Each row was made from one path, in order. Every step used is in the known rows, and no mark comes twice. Write each row's path.
Known rows
r, z: [-0.03  0.32  0.08 -0.04  0.11  0.00  0.06 -0.10  0.29 -0.29 -0.02  0.16
  0.08 -0.01 -0.06 -0.08  0.01  0.14 -0.06 -0.02  0.04 -0.18  0.04 -0.12
 -0.12]
r, d, j: [-0.06  0.09  0.19  0.07  0.30 -0.05 -0.16 -0.04  0.39  0.35  0.02  0.14
  0.00 -0.07  0.00  0.01  0.10 -0.11 -0.01 -0.01 -0.05  0.26  0.02  0.09
 -0.02]
p, z, j: [-0.20 -0.13 -0.14 -0.04 -0.37  0.09  0.01  0.20 -0.04 -0.22  0.09  0.00
 -0.21  0.10 -0.05 -0.20  0.11  0.08  0.06  0.03 -0.22 -0.53  0.00 -0.12
 -0.06]
m, j, d, r: [-0.11  0.00 -0.16  0.05  0.25  0.15 -0.24  0.02 -0.45  0.12 -0.02  0.14
  0.04  0.11  0.02 -0.08  0.09  0.04 -0.01  0.06  0.04  0.28  0.17  0.19
  0.19]
p, z, r, d: [-0.09 -0.16 -0.18  0.14 -0.27  0.04 -0.04  0.13  0.31  0.01  0.00 -0.05
  0.16 -0.09 -0.11 -0.11 -0.07  0.05  0.19 -0.01  0.10 -0.20 -0.05 -0.08
  0.05]
m, j, s, r: [-0.08 -0.04  0.12 -0.25  0.22 -0.16  0.16  0.22 -0.39  0.14 -0.01 -0.07
 -0.05 -0.29  0.12  0.12  0.09 -0.13 -0.15  0.00  0.00  0.24  0.01  0.06
  0.25]
z, r: [-0.05 -0.08 -0.38  0.01 -0.13  0.13  0.14  0.04 -0.01 -0.11  0.01 -0.05
  0.16 -0.06  0.03  0.13  0.15 -0.11  0.02 -0.02 -0.07 -0.16  0.04  0.01
 -0.06]
m, j, s, p, z: [ 0.26  0.00  0.03 -0.17 -0.50 -0.13  0.06  0.55 -0.22 -0.23 -0.15 -0.19
 -0.02 -0.10  0.12 -0.06 -0.07  0.09 -0.24  0.12  0.15 -0.12 -0.07 -0.08
  0.24]
z, j, s: [-0.29 -0.24  0.00 -0.14  0.07 -0.05  0.08  0.40 -0.23 -0.22  0.00  0.00
 -0.23  0.04  0.02  0.06  0.16  0.04 -0.03  0.00 -0.15 -0.23  0.00  0.07
 -0.14]
s, p, z, r: [ 0.32 -0.02 -0.40 -0.02 -0.73  0.01  0.13  0.19  0.07 -0.20 -0.08 -0.23
  0.18 -0.08  0.09 -0.02 -0.03 -0.01 -0.02  0.03  0.07 -0.42 -0.08 -0.22
  0.06]
r, d, j, s, p: [ 0.23  0.01  0.32 -0.04  0.10 -0.34 -0.09  0.31  0.27  0.26 -0.16 -0.03
  0.00 -0.13  0.13  0.10 -0.06 -0.06 -0.15 -0.02  0.18  0.32 -0.12  0.05
  0.01]
m, j, z, r, d: [-0.16 -0.17 -0.10  0.29 -0.03  0.36  0.01 -0.15 -0.15  0.15 -0.02  0.05
  0.09  0.03 -0.17  0.16 -0.28 -0.08  0.14  0.26  0.12  0.29 -0.01  0.28
  0.18]
z, r, d, j: [-0.08 -0.14 -0.13  0.20  0.13  0.08 -0.09  0.05  0.29  0.49  0.04  0.02
  0.16 -0.08 -0.02  0.14 -0.04 -0.21  0.11  0.01 -0.12  0.18  0.02  0.16
  0.00]
p, z: [ 0.04  0.12  0.01 -0.09 -0.29 -0.06  0.00  0.08  0.19 -0.37  0.05 -0.03
 -0.05 -0.01 -0.03 -0.19  0.18  0.11  0.00 -0.07  0.00 -0.31  0.03 -0.21
 -0.06]
p, s, r, z: [ 0.09  0.38  0.21 -0.17  0.11  0.16  0.09 -0.30  0.17  0.04  0.03 -0.13
  0.17 -0.08  0.14 -0.12 -0.04  0.18 -0.09 -0.23  0.01  0.01 -0.04 -0.21
  0.09]
p, z, r: [ 0.04 -0.12 -0.32  0.05 -0.46  0.10  0.07  0.15  0.08 -0.22  0.06 -0.14
  0.12 -0.04 -0.05 -0.05  0.04  0.01  0.11 -0.03 -0.04 -0.39  0.01 -0.15
 -0.03]
s, r: [ 0.00  0.18  0.03 -0.25  0.16 -0.17  0.14 -0.22 -0.01  0.03  0.03 -0.02
  0.01 -0.24  0.12  0.02  0.25 -0.12 -0.06 -0.12 -0.06  0.02  0.01 -0.14
  0.02]
j, z: [ 0.05  0.19  0.18  0.00 -0.05  0.06  0.07 -0.31  0.02 -0.47 -0.01  0.06
 -0.12  0.11 -0.10  0.06  0.07  0.07  0.02  0.03  0.12  0.04  0.01  0.01
 -0.20]
z, r, d, j, s: [-0.05 -0.30  0.09  0.14  0.19 -0.11 -0.06  0.35  0.20  0.37 -0.02 -0.07
  0.11 -0.11 -0.02  0.19 -0.12 -0.16  0.11 -0.04  0.00  0.25 -0.01  0.22
 -0.04]
m, j, d, r, z: [-0.10  0.14 -0.02  0.12  0.32  0.14 -0.22 -0.04 -0.26  0.08 -0.04  0.22
  0.11  0.14 -0.09 -0.15 -0.20  0.18  0.03  0.10  0.08  0.18  0.19  0.14
  0.17]
s, r, d: [-0.12  0.15  0.17 -0.17  0.36 -0.20  0.03 -0.26  0.21  0.27 -0.03  0.06
  0.05 -0.28  0.07  0.00  0.16 -0.08 -0.01 -0.09  0.09  0.20 -0.05 -0.08
  0.10]
r, d, j, s, y: [ 0.39 -0.06  0.36 -0.02  0.46 -0.37 -0.11  0.02  0.28  0.24 -0.01  0.00
 -0.04 -0.11  0.10  0.12 -0.05 -0.05  0.07 -0.01  0.09  0.37 -0.04  0.05
 -0.01]
d, r, z: [-0.03  0.27  0.22  0.13  0.30 -0.04  0.03 -0.14  0.06  0.03 -0.02  0.23
  0.21  0.04 -0.05 -0.25 -0.03  0.00  0.05 -0.10  0.04 -0.10  0.22 -0.12
 -0.02]
s, r, d, j: [-0.02  0.11  0.27 -0.04  0.40 -0.21 -0.07 -0.22  0.29  0.63  0.06  0.06
  0.02 -0.27  0.07  0.03  0.07 -0.22  0.02 -0.09 -0.07  0.35 -0.01  0.01
  0.10]
m, j, d: [-0.11  0.05 -0.29 -0.10  0.08  0.19 -0.23  0.07 -0.22 -0.21 -0.01  0.08
 -0.09  0.05  0.00  0.10  0.11  0.18 -0.10  0.14  0.05  0.20 -0.01  0.20
  0.10]
z, j, d: [-0.29 -0.14 -0.34 -0.13  0.03  0.12 -0.19  0.07 -0.16 -0.27  0.03  0.06
 -0.27  0.17 -0.03  0.08  0.15  0.22  0.05  0.07 -0.14 -0.16 -0.07  0.14
 -0.16]
d, r: [-0.06  0.13  0.07  0.03  0.21 -0.04  0.05 -0.08 -0.12  0.07  0.00  0.14
  0.12  0.02  0.06 -0.16  0.27 -0.15  0.00 -0.14 -0.01  0.00  0.22 -0.07
 -0.01]
d, j: [ 0.05  0.12  0.04 -0.02  0.09 -0.02 -0.04 -0.02  0.17  0.13  0.07  0.06
 -0.04 -0.02  0.05  0.03  0.20 -0.14 -0.09 -0.07 -0.17  0.07  0.08  0.03
 -0.11]
z, j: [-0.30 -0.08 -0.20 -0.08 -0.02  0.15  0.05  0.09 -0.13 -0.09  0.04  0.08
 -0.18  0.07  0.03 -0.01  0.23 -0.04 -0.03  0.07 -0.24 -0.30  0.03  0.01
 -0.11]
s, j, d, r: [ 0.14  0.09 -0.09  0.01  0.30 -0.25 -0.22 -0.19 -0.18  0.20  0.04  0.07
  0.09  0.13  0.07 -0.08  0.11  0.05 -0.01 -0.24  0.05  0.43  0.08  0.00
  0.01]
d, r, z, j, m: [-0.17 -0.07 -0.01  0.24  0.25  0.31  0.07 -0.20 -0.29  0.03  0.06  0.23
  0.00  0.35 -0.15 -0.21 -0.19 -0.05 -0.09  0.19 -0.13 -0.23  0.13  0.04
  0.00]

Which path is each row?
[ 0.16  0.14 -0.23 -0.13  0.14 -0.20 -0.21 -0.16  0.06 -0.11  0.05  0.00
 -0.04  0.07  0.05  0.08  0.14  0.19 -0.12 -0.16  0.07  0.37 -0.10  0.01
 -0.08]	s, j, d
[ 0.33  0.23 -0.08 -0.16 -0.56 -0.12  0.06  0.12  0.16 -0.31 -0.11 -0.09
  0.01 -0.05  0.10 -0.14  0.09  0.10 -0.16  0.00  0.12 -0.33 -0.08 -0.29
  0.03]	s, p, z
[-0.28 -0.32  0.29 -0.12  0.01 -0.31 -0.01  0.30 -0.03  0.17  0.02 -0.10
 -0.22 -0.18 -0.01 -0.15 -0.10  0.07  0.17 -0.06 -0.02 -0.18 -0.12 -0.09
  0.10]	p, z, j, s, r, d
[-0.03  0.20  0.07  0.06  0.33 -0.08 -0.20 -0.17  0.04 -0.15 -0.03  0.22
  0.11  0.15 -0.09 -0.15 -0.12  0.26  0.14 -0.09  0.15  0.04  0.13 -0.01
 -0.10]	j, d, r, z
[ 0.20 -0.07 -0.25  0.08 -0.54 -0.04  0.01  0.17  0.28  0.03 -0.14 -0.14
  0.20 -0.14  0.03 -0.06 -0.15  0.02  0.05  0.06  0.19 -0.22 -0.13 -0.17
  0.15]	s, p, z, r, d
[-0.15  0.12  0.06 -0.15  0.04  0.28  0.09 -0.20 -0.05  0.19  0.07 -0.12
 -0.01  0.06  0.13 -0.13 -0.11  0.13 -0.01 -0.14 -0.22 -0.21 -0.06 -0.13
  0.11]	p, s, r, z, j
[-0.22  0.06  0.01 -0.11  0.19 -0.02  0.15 -0.16 -0.05  0.14  0.06  0.09
 -0.09 -0.10 -0.01 -0.08 -0.07 -0.01  0.07  0.03 -0.23 -0.31  0.00 -0.12
  0.00]	s, r, z, j
[-0.05  0.05 -0.06  0.00  0.25 -0.07 -0.22 -0.10 -0.14 -0.11 -0.03  0.13
  0.02  0.12  0.02 -0.07  0.18  0.11  0.07 -0.11  0.09  0.15  0.12  0.04
 -0.06]	j, d, r
[-0.28  0.01  0.06  0.14  0.23  0.10  0.05 -0.03 -0.17  0.18  0.03  0.24
  0.03  0.15 -0.05 -0.26 -0.08 -0.05  0.12  0.00 -0.21 -0.32  0.22 -0.06
 -0.03]	d, r, z, j
[ 0.03 -0.25 -0.20  0.30  0.14  0.28 -0.06 -0.12  0.16  0.33  0.09  0.01
  0.15  0.12 -0.12  0.16 -0.14 -0.25 -0.08  0.19 -0.01  0.27 -0.05  0.23
  0.04]	z, r, d, j, m
[ 0.06  0.11  0.51  0.08  0.31 -0.17 -0.06 -0.52  0.20  0.40  0.06  0.05
 -0.10 -0.11 -0.08  0.08 -0.17 -0.15  0.16  0.00  0.06  0.46 -0.05  0.09
  0.00]	s, r, d, j, z
[ 0.14  0.16  0.56  0.07  0.17  0.15 -0.13 -0.54  0.21  0.44  0.05 -0.15
 -0.02  0.05  0.06  0.01 -0.17  0.00  0.09 -0.16  0.07  0.55 -0.09  0.07
  0.09]	p, s, r, d, j, z
[-0.29 -0.21 -0.19  0.03  0.18  0.08 -0.22  0.02 -0.37  0.03  0.02  0.14
 -0.16  0.23 -0.01 -0.08  0.14  0.08  0.15 -0.02 -0.15 -0.08  0.12  0.13
 -0.05]	z, j, d, r
[ 0.03  0.34  0.16 -0.15  0.25 -0.19  0.15 -0.29  0.19 -0.02  0.02  0.07
  0.09 -0.22  0.01 -0.06 -0.04  0.04 -0.01 -0.09  0.00 -0.09  0.01 -0.20
  0.01]	s, r, z
[-0.17 -0.03 -0.14  0.09  0.08  0.33  0.09 -0.15 -0.09 -0.28  0.08  0.16
 -0.13  0.30 -0.18 -0.06 -0.16  0.09 -0.19  0.27 -0.12 -0.30 -0.04  0.04
 -0.10]	r, z, j, m
[ 0.33 -0.20 -0.20 -0.08 -0.65 -0.18  0.15  0.51 -0.03 -0.33 -0.14 -0.31
  0.12 -0.11  0.09  0.06 -0.12  0.06 -0.04 -0.01  0.19 -0.35 -0.12 -0.17
  0.02]	j, s, p, z, r
[ 0.23  0.22  0.14  0.04  0.00 -0.13  0.09 -0.41  0.01 -0.14  0.06  0.02
 -0.06  0.12 -0.04  0.06  0.00  0.02 -0.05 -0.09  0.07  0.34 -0.05 -0.05
 -0.12]	s, j, z
[ 0.26 -0.25 -0.31 -0.02 -0.66  0.02  0.15  0.64 -0.32 -0.10 -0.12 -0.29
  0.12 -0.13  0.10  0.06 -0.21 -0.02 -0.12  0.16  0.11 -0.21 -0.05 -0.01
  0.28]	m, j, s, p, z, r
[ 0.06 -0.03  0.25 -0.09  0.17 -0.21 -0.03  0.30  0.08 -0.02  0.01 -0.03
 -0.09 -0.06  0.05  0.10  0.13 -0.08 -0.10 -0.09 -0.08  0.14  0.06  0.07
 -0.15]	d, j, s
[-0.20 -0.29  0.07 -0.10 -0.31 -0.12  0.03  0.52 -0.14 -0.33  0.04 -0.11
 -0.27  0.07 -0.04 -0.14  0.03  0.15  0.05 -0.02 -0.11 -0.47 -0.02 -0.08
 -0.11]	p, z, j, s
[ 0.04 -0.05 -0.14  0.15 -0.21  0.20  0.14 -0.22 -0.08 -0.33  0.01 -0.05
  0.04  0.08 -0.13  0.18 -0.08 -0.04  0.15  0.06  0.07 -0.03  0.00  0.08
 -0.16]	j, z, r
[ 0.35  0.06  0.16 -0.14 -0.09 -0.29  0.02  0.34  0.06  0.00 -0.12 -0.11
 -0.03 -0.08  0.19  0.15  0.06 -0.11 -0.22 -0.05  0.04  0.13 -0.05 -0.01
 -0.06]	d, j, s, p
[-0.04  0.11  0.07  0.06 -0.06  0.27  0.05 -0.19 -0.26 -0.23  0.00  0.08
 -0.10  0.09 -0.10  0.06 -0.02  0.01 -0.07  0.20  0.05  0.18  0.06  0.15
  0.07]	m, j, z
[ 0.30 -0.11 -0.15  0.19 -0.50 -0.04 -0.08  0.18  0.37  0.39 -0.07 -0.15
  0.17 -0.10  0.04 -0.02 -0.24 -0.12  0.07  0.06  0.03 -0.06 -0.10 -0.08
  0.14]	s, p, z, r, d, j
[ 0.12 -0.06 -0.04  0.26  0.03 -0.04  0.03 -0.37  0.12  0.22  0.03 -0.01
  0.15  0.05 -0.12  0.14 -0.25 -0.05  0.15 -0.04  0.15  0.44 -0.10  0.09
 -0.01]	s, j, z, r, d
[-0.04 -0.13 -0.25  0.21 -0.22  0.40  0.12 -0.12 -0.37 -0.09  0.03 -0.04
  0.07  0.06 -0.12  0.19 -0.16 -0.11  0.07  0.24  0.01  0.10  0.06  0.22
  0.09]	m, j, z, r
[ 0.14  0.12  0.28  0.12  0.00  0.05 -0.03 -0.28  0.10 -0.11  0.07  0.04
 -0.14  0.12 -0.11  0.09 -0.02 -0.07  0.04  0.03 -0.05  0.17  0.06  0.09
 -0.21]	d, j, z
[ 0.14 -0.11 -0.05  0.24 -0.16  0.17  0.05 -0.21  0.00  0.03  0.09 -0.07
  0.01  0.09 -0.12  0.21 -0.15 -0.19  0.17  0.07 -0.10  0.10  0.04  0.16
 -0.17]	d, j, z, r
[ 0.25  0.10  0.07 -0.26 -0.15 -0.27  0.13  0.32 -0.02 -0.34 -0.20 -0.10
 -0.01 -0.10  0.18  0.13  0.13  0.04 -0.25 -0.04  0.20 -0.04 -0.09 -0.10
 -0.06]	j, s, p
[-0.10 -0.23 -0.22  0.04 -0.35  0.28  0.04  0.04 -0.18 -0.38  0.12 -0.03
 -0.24  0.29 -0.15 -0.16  0.02  0.06 -0.14  0.21 -0.15 -0.44 -0.05 -0.04
 -0.03]	p, z, j, m
[ 0.10 -0.11 -0.37 -0.15 -0.60 -0.02 -0.20  0.21 -0.09 -0.36 -0.07 -0.11
 -0.26  0.15  0.04 -0.06 -0.03  0.33  0.00  0.11  0.01 -0.40 -0.18 -0.11
 -0.02]	s, p, z, j, d
[ 0.08  0.23  0.08 -0.25  0.02  0.15  0.08 -0.24 -0.01  0.08  0.03 -0.23
  0.08 -0.09  0.25 -0.04  0.24  0.03 -0.15 -0.28 -0.02  0.12 -0.05 -0.16
  0.12]	p, s, r
[-0.16 -0.10 -0.23  0.10  0.07  0.10  0.01  0.01  0.22  0.12 -0.02  0.04
  0.20 -0.12 -0.03  0.10  0.06 -0.07  0.10  0.01  0.06  0.04 -0.02  0.07
  0.01]	z, r, d
[-0.09 -0.10 -0.01  0.24 -0.02  0.15  0.03 -0.26  0.15 -0.10 -0.03  0.03
  0.09  0.03 -0.17  0.14 -0.18 -0.01  0.22  0.10  0.19  0.13 -0.06  0.14
 -0.09]	j, z, r, d
[-0.19 -0.17 -0.28  0.01 -0.01  0.35  0.08 -0.08 -0.27 -0.27  0.10  0.08
 -0.21  0.28 -0.09  0.03  0.14 -0.05 -0.25  0.24 -0.17 -0.20 -0.05  0.10
 -0.07]	z, j, m
[ 0.10 -0.02  0.34 -0.19  0.27 -0.39  0.07  0.12 -0.03  0.25  0.06 -0.12
 -0.07 -0.25  0.14  0.13  0.09 -0.20 -0.05 -0.17 -0.10  0.22  0.00  0.00
 -0.02]	d, j, s, r
[-0.27 -0.14  0.28  0.09  0.29 -0.11  0.07  0.28 -0.27  0.06 -0.02  0.14
 -0.03  0.13 -0.06 -0.20 -0.16  0.02  0.10 -0.05 -0.11 -0.25  0.17  0.01
 -0.07]	d, r, z, j, s
[-0.12 -0.01  0.38 -0.21  0.43 -0.42  0.05  0.06  0.11  0.14 -0.06 -0.01
 -0.01 -0.32  0.07  0.07  0.06 -0.01  0.02 -0.14  0.20  0.28 -0.08 -0.03
  0.06]	j, s, r, d
